(in the rows, 128 means zero)
Known rows, with every step that occurs
mumib, nobabi, sadar, renup, namo: [ 82 117  55 144 148 119 153 137 134 123 138 130 113 159 151 135 157 152
 103  93  26 142  92 105  91 148 158 121 141  89 197  99 101  87  65  87
 130 111 137]
dubi, nobabi, selin, rudab: [137 167  87 184 139 105 158 152 137 123 126 151 187 120 113 146 109 152
 185 127  47 127  96 160 103 114 126 136 138 124 174 117 133  68  70  91
 108 117 132]
nobabi, kezet: [104 129 106 161 111 132 144 129 141 112 150 138 173 122 116 169 103 167
 176 141  40  95 110 116 149 146 126 123 114 127 181 119 128 118 115 106
 164 122 115]
rito, rudab, selin, nobabi, luvu: [111 137 112 141 152 150 163 109 139 128 119 141 158 142 164 177 130 136
 158 184  61  77 112 140 115 154 111 165 122 128 155 164 131 114 129  75
 128  98  70]
mivapez, rudab, selin, nobabi, dubi: [ 84 153 135 152 120 114 191 170 161 128 119 155 152 150 162 108 143 107
 131 154  60  71 144 147 115 166 110 163 111 146 147 120 113  72 126  75
 113 121  78]
dubi, nobabi, selin: [127 155  77 178 142 109 142 123 125 119 118 125 179 131 124 141 112 173
 172 124  43 118 106 140 137 115 144 121 149 121 177 111 138  79  62  94
 137  85 152]
renup, sadar, nobabi: [107 128  90 158 144 163 139 110 141 118 117 130 123 115 119 138 110 151
 140 136  47 128 125 124  82 153 132 121 149 108 167 114 122 112 138  83
 126  66 138]
luvu, nobabi, selin, rudab, rito: [124 179 131 175 109  82 154 178 157 112  94 142 176 110 141 147 107 166
 138 142  53 108  97 162 110  81  96 139 112 118 140 127 153  92 123  72
  91 123 131]
labog, rito, rudab, mivapez: [ 89 155 138 147 136 140 156  97 142 123 108 168 229 139 140 164  99 155
 162 103  44  88 121 154 150 116  99 135 103 139 174 139  88 100 140  89
 176 129 106]
piti, namo: [113 147 102 174  83 113 167  91 164  85 112 167 158 123 101 140 136 132
 146  95  52 110 112 125 111 132 132 123 116 112 162 129  81 123 110  97
 155 141 150]
renup, namo, piti, lobif: [128 135 131 148 116 129 145  95 167 119 121 128  98 127 181 121 165 124
 150 117  48 115  82 131 137 102 186 133 161  83 203 101  96  95  79  60
 145 156 186]
sadar, renup: [ 88 165  86 154 108 141 171 110 141 109 115 163 141 143 130 138 143 155
 152 111  63 106 112 112 125 153 131 105 108 137 164 131  73 124 104  72
 129 117 147]
renup, namo: [125 130  97 168 125 130 143 118 158 107 125 143 134 130 137 132 134 128
 128  99  43 100  92 123 131 149 151 124 149 126 186 125 101 101 102  67
 154 132 145]
sadar, renup, namo, piti, lobif: [108 151 107 134 101 144 161 100 163 125 112 143  80 143 187 115 184 127
 146 113  56 128  87 109 134 112 185 123 143  94 192 104  71  96  65  39
 121 154 195]
selin, nobabi, sadar: [ 97 127 123 181 145 140 140 124 142 121 138 127 122 124 117 135 119 153
 125 133  50 119 123 134 107 152 116 136 129  98 179  99 132  94 115 103
 136 107 111]
mumib, nobabi: [ 93 128  83 153 144 122 159 113 153 107 123 132 167 130 139 142 127 163
 177  99  53 113  89 145 101 147 134 106 126  97 194 119 108 135  97 114
 140 101 124]
sadar, nobabi, mumib: [131 131 117 165 113 176 139 121 152 127 128 135 170 105 133 146 123 171
 156 129  63 125 146 117 104 137 153  82 131 109 150 135  93 113 111  91
 127  81 116]
renup, namo, piti: [140 131 102 171 121 123 143 115 153 113 110 119 113 132 150 115 136 129
 149 117  53 109  72 115 137 129 163 149 162 119 192 112  98  81  90  65
 128 159 165]
namo, piti: [124 151 110 170 116 121 158 103 143 110 112 123 137 128 137 126 122 156
 179 131  64 103  88 125 133 126 143 141 138 120 185 113  99 104 103  91
 127 144 157]
namo, piti, lobif: [111 156 139 145 112 126 158  83 157 118 123 130 122 124 166 134 151 150
 182 132  58 107 101 142 134 100 167 124 136  82 194 102  96 118  91  84
 143 138 180]
mivapez, rudab, rito: [ 90 188 146 148 116  97 149 138 176 118 101 146 179 130 144 129 118 124
 130 134  42  65 115 138  91 134 123 101 105 140 161 134 101 115 134  52
 141 144 130]
mivapez, rudab, selin, nobabi, luvu: [ 92 158 122 162 128 117 184 148 151 109 118 136 122 154 153 141 153 124
 134 175  49  71 109 127 105 155 111 143 107 136 150 136 144 107 121  66
 128 121  84]
dubi, nobabi, sadar, renup: [ 92 170  62 160 149 129 165 117 111 137 146 135 143 160 116 136 129 163
 147 119  55 127 130 118 115 131 148 108 132 119 182 107 108  81  75  94
 135  97 149]
luvu, nobabi: [111 158  85 171 120 119 188 116 148 107 119 142 134 127 125 134 128 172
 162 101  66 106 103 150 130 122 122 101 123 117 162 127 119 127 134 104
 136 101 148]
mivapez, rudab, selin, nobabi, sadar: [ 83 145 120 156 151  95 177 148 142 126 128 142 126 144 139 129 161 110
 105 149  27  92 156 138  78 169 115 144 123 105 163  99 138  64 118  69
 114 108  99]
rudab, selin, nobabi, sadar, renup: [ 78 140  97 152 143 130 167 134 121 123 125 145 113 154 146 138 171 134
 111 154  58 112 158 114 119 170 120 149 118 102 160 100 123  76 101  66
  93  89 111]
kezet, nobabi: [117 135 120 174 131 147 144 102 163 102 140 160 144 125 118 129 119 172
 167 115  68 108 104 131 103 147 127  96 127 113 164 102 132 122 127  87
 131  91 134]
mumib, nobabi, sadar, renup, namo, piti, lobif: [ 86 124  88 123 139 119 155 116 145 138 136 113  78 155 193 125 187 148
 125 109  32 155  83 113  95 101 192 129 152  47 213  74  97  82  38  77
 119 134 177]
sadar, nobabi, dubi: [107 135 125 164 115 164 151 136 152 126 128 142 164 128 142 115  95 154
 161 137  69 121 126 129 110 143 136 131 121 137 157 123 101 109 118 101
 155  96 122]
dubi, nobabi: [119 164  80 171 148 133 157 105 140 121 132 134 171 134 121 130 115 152
 188 110  71 105 107 149 131 135 147 103 140 125 188 125 114 106  94  99
 146 103 141]
selin, rudab, mivapez: [106 159 126 176 130 132 176 131 161  72 117 159 179 130 103 158 133 145
 167 108  65  88  98 156 131 121  99 139 118 138 181 132 113  96 139  91
 143 146 111]
nobabi, sadar, renup, namo: [ 99 135  78 158 125 125 149 128 127 121 140 146 106 158 134 137 150 139
  85 109  28 122 113  93 118 145 153 129 140 120 178 107  91  74  81  64
 143 126 154]
mivapez, rudab, rito, labog: [ 88 176 139 142 119  89 155 125 207 139  74 146 193 115 137 140 123  97
 155 123  42  66  91 143  93 167 102  93 101 121 167 124  70 116 128  28
 154 133 135]
mivapez, rudab: [ 93 171 107 159 116 106 183 124 164 112 120 161 154 133 122 129 131 133
 151 107  32  86 109 136  86 151 125 100 113 138 166 128  88 114 120  77
 147 137 137]
labog, rito, rudab, selin, nobabi, kezet: [ 95 120 137 133 138 144 145 141 141 167 129 167 214 121 168 170 101 126
 178 173  41  98 151 141 144 167  97 163  92 113 160 126 131  88 131  79
 118 117  50]
kezet, nobabi, dubi: [111 132 139 172 115 146 149 133 153 114 154 158 160 142 131 118  92 177
 154 133  76  94 110 130 123 134 124 127 121 138 154 100 127 101 124 107
 143  98 112]
sadar, renup, namo, piti: [119 147  79 159 107 139 158 117 149 118 100 136  94 147 156 109 156 134
 142 112  60 123  74  92 134 135 162 139 145 132 182 118  73  81  78  46
 105 160 172]
nobabi, selin: [118 141 102 175 115 101 141 123 130 102 113 141 168 123 128 153 118 176
 144 126  27 107 106 126 133 126 128 135 133 123 164 113 124  96  83  87
 145  96 152]

Rows
[104 113 109 127 152 154 152 127 144 143 128 148 188 116 150 181 124 128
 183 169  49  90 142 142 126 179 109 161 120 115 165 138 136  93 133  79
 110  97  60]
rito, rudab, selin, nobabi, kezet
[120 158 145 167 114  80 129 154 185 129  74 150 215  97 133 170 106 118
 158 148  39  96  81 152 107 142  87 141 110 110 161 115 103  86  98  33
 120 125 127]
nobabi, selin, rudab, rito, labog
[116 146  62 163 120 114 183 137 124 128 118 114  61 161 148 109 160 164
 107 110  52 146  88 102 127 101 155 140 149 103 173  95 112  58  88  76
  99 137 181]
luvu, nobabi, sadar, renup, namo, piti
[ 63 162  97 144 137 110 193 153 136 130 118 159 106 160 145 126 183 112
 101 146  35 105 159 115  77 176 115 136 105 115 150 102 114  65 105  51
  89 109 108]
mivapez, rudab, selin, nobabi, sadar, renup
[ 96 118 119 171 124 165 137 138 159 121 137 132 145 111 120 149 107 158
 179 148  60 109 105 124 143 163 108 129 112 117 177 113 143 116 122 102
 136 117  87]
selin, nobabi, kezet
[115 145  93 122 150 114 170  95 133 127 115 166 201 132 155 176 140 122
 164 138  43  73 145 151 110 161 132 147 131 127 164 154  92 100 127  66
 129  96 114]
rito, rudab, selin
[127 124 102 157 129 175 132 124 135 131 131 122 146 108 123 157 111 174
 119 143  53 120 153 112  95 134 148 103 153 102 150 124 106  96 129  93
 110  59 111]
renup, sadar, nobabi, mumib
[112 154  84 172 162 113 149 112 117 132 156 119 163 144 111 143 107 161
 152 123  47 115 128 141 118 123 151 117 149 108 193 103 132  81  86 116
 157  97 140]
dubi, nobabi, sadar
[102 110  92 152 137 167 128 135 134 127 140 121 136 112 111 163  92 163
 157 160  34 129 128 106 104 155 126 129 138 108 171 104 152 107 137  98
 137  71 112]
renup, sadar, nobabi, kezet
[ 86 129 101 150 129 122 164 144 146 119 137 129 183 145 152 132 103 168
 163 115  62  97  94 143 124 134 133 139 120 120 183 120  99 115  95 135
 153 110 100]
mumib, nobabi, dubi
[ 93 123  93 169 135 159 143 138 145 129 128 139  78 143 138 117 153 131
  87 115  47 139 107 104 108 164 135 133 139 109 177 100 106  72  90  59
 114 123 126]
selin, nobabi, sadar, renup, namo
[ 92 130 139 144 160 119 148 126 121 169 132 163 192 135 167 157 114 121
 124 157  33 108 167 151 108 156 105 170 110  95 162 112 118  66 123  79
 120 106  74]
labog, rito, rudab, selin, nobabi, sadar
[120 138 130 156 138 116 113 159 180 146  64 133 180  84 127 164  95 116
 139 168  33 131  98 145  59 149  89 148 135  88 151 102 125  77 120  25
  94  74 125]
renup, sadar, nobabi, selin, rudab, rito, labog
[106 154 138 152 123 109 128 108 190 129  79 132 198 108 139 153 112 118
 161 130  64  72  90 141 135 162 109 107 115 110 176 122  83 125 123  43
 158 112 136]
rudab, rito, labog
[105 154 121 130 136 105 164 107 130 153 119 185 229 138 175 165 115 122
 160 141  35  80 155 152 128 150 122 150 102 122 158 139  86  96 124  67
 135 116 103]
labog, rito, rudab, selin
[ 99 140 135 142 149 139 157 117 148 160 106 178 201 125 177 146 119 112
 162 146  55  95 149 158 121 167 102 154 102 112 157 134 100  93 131  64
 107 112  75]
labog, rito, rudab, selin, nobabi
[107 138  85 164 112 122 175 140 142 114 142 132 149 124 116 157 111 188
 178 126  53 108 104 131 154 120 117 111 110 119 166 121 150 122 131 119
 147 105 123]
luvu, nobabi, kezet
[129 155 166 179 120 108 110 162 171 106 116 160 187 108 137 145  95 162
 145 159  54 109  97 145  79 110 103 130 117 113 143  99 168  87 116  56
  84 112 116]
kezet, nobabi, selin, rudab, rito
[115 141 111 174 121 163 145 110 145 107 127 125 135 135 133 147 106 170
 166 159  58 123  95 111 100 132 137 110 118 127 160 140 131 143 116  92
 172  92 127]
sadar, nobabi, luvu
[ 95 133  88 162 135 123 159 121 139  99 137 112 153 151 144 164 114 187
 167 136  50 100  59 128 113 125 133 120 118 111 188 136 131 150  91 126
 168 105 106]
mumib, nobabi, luvu
[ 75 142 102 168 132 155 158 127 135 127 128 145 104 141 125 131 140 156
 118 129  56 132 125 113 105 158 114 124 112 109 167 103 106  96 103  84
 112 107 120]
selin, nobabi, sadar, renup
[135 129 129 174 113 160 136 118 155 114 155 151 165 118 122 147 119 194
 147 124  73  99 130 119 116 130 143  78 131 108 147 110 118 105 116  97
 114  83 107]
kezet, nobabi, mumib
[124 165  99 187 150 115 162 148 138  89 112 138 199 133 101 155 124 165
 178 114  57 116  97 163 140  91 109 148 143 133 182 116 154  53  86  95
 130 112 125]
dubi, nobabi, selin, rudab, mivapez
[120 171 153 172 112  87 122 165 157 110 100 149 202 108 140 158  98 145
 137 157  40  94 103 148 106 107 109 150 115 128 153 126 132  86 106  59
 107 138 122]
nobabi, selin, rudab, rito
[100 144 143 148 138 140 157 123 132 152 119 158 187 147 181 168 106 135
 151 184  52  86 121 143 133 143 100 167  93 126 150 151 125 108 125  75
 135 118  60]
labog, rito, rudab, selin, nobabi, luvu
[126 153 114 183 112  97 157 153 143 105 120 166 175 113 118 161 114 153
 155 132  28 115  97 144  99 125 110 149 122 125 161 118 118  83  91  83
 113 128 131]
nobabi, selin, rudab
[103 131 125 131 146 149 167 133 145 148 120 159 191 137 173 146 119 118
 152 163  71  75 147 158 125 165 110 184 124 137 151 147  99  78 133  84
 113  99  64]
rito, rudab, selin, nobabi, dubi
[114 152 122 184 121 107 159 148 144  70 105 151 186 127 108 168 131 167
 150 119  39 105  97 149 137 103  94 160 127 134 169 117 137  70 107  86
 136 125 124]
nobabi, selin, rudab, mivapez
[106 156 103 167 104 119 193 147 142 118 134 140 152 143 138 122 105 179
 149 117  77  93 109 148 154 107 117 132 116 142 150 129 113 107 132 125
 148 108 127]
luvu, nobabi, dubi
[127 133  99 171 137 133 139 158 136 119 110 149 140 103 114 155 103 151
 136 151  22 151 114 136  53 132 111 156 146 105 152 107 141  74 112  74
  89  79 127]
renup, sadar, nobabi, selin, rudab
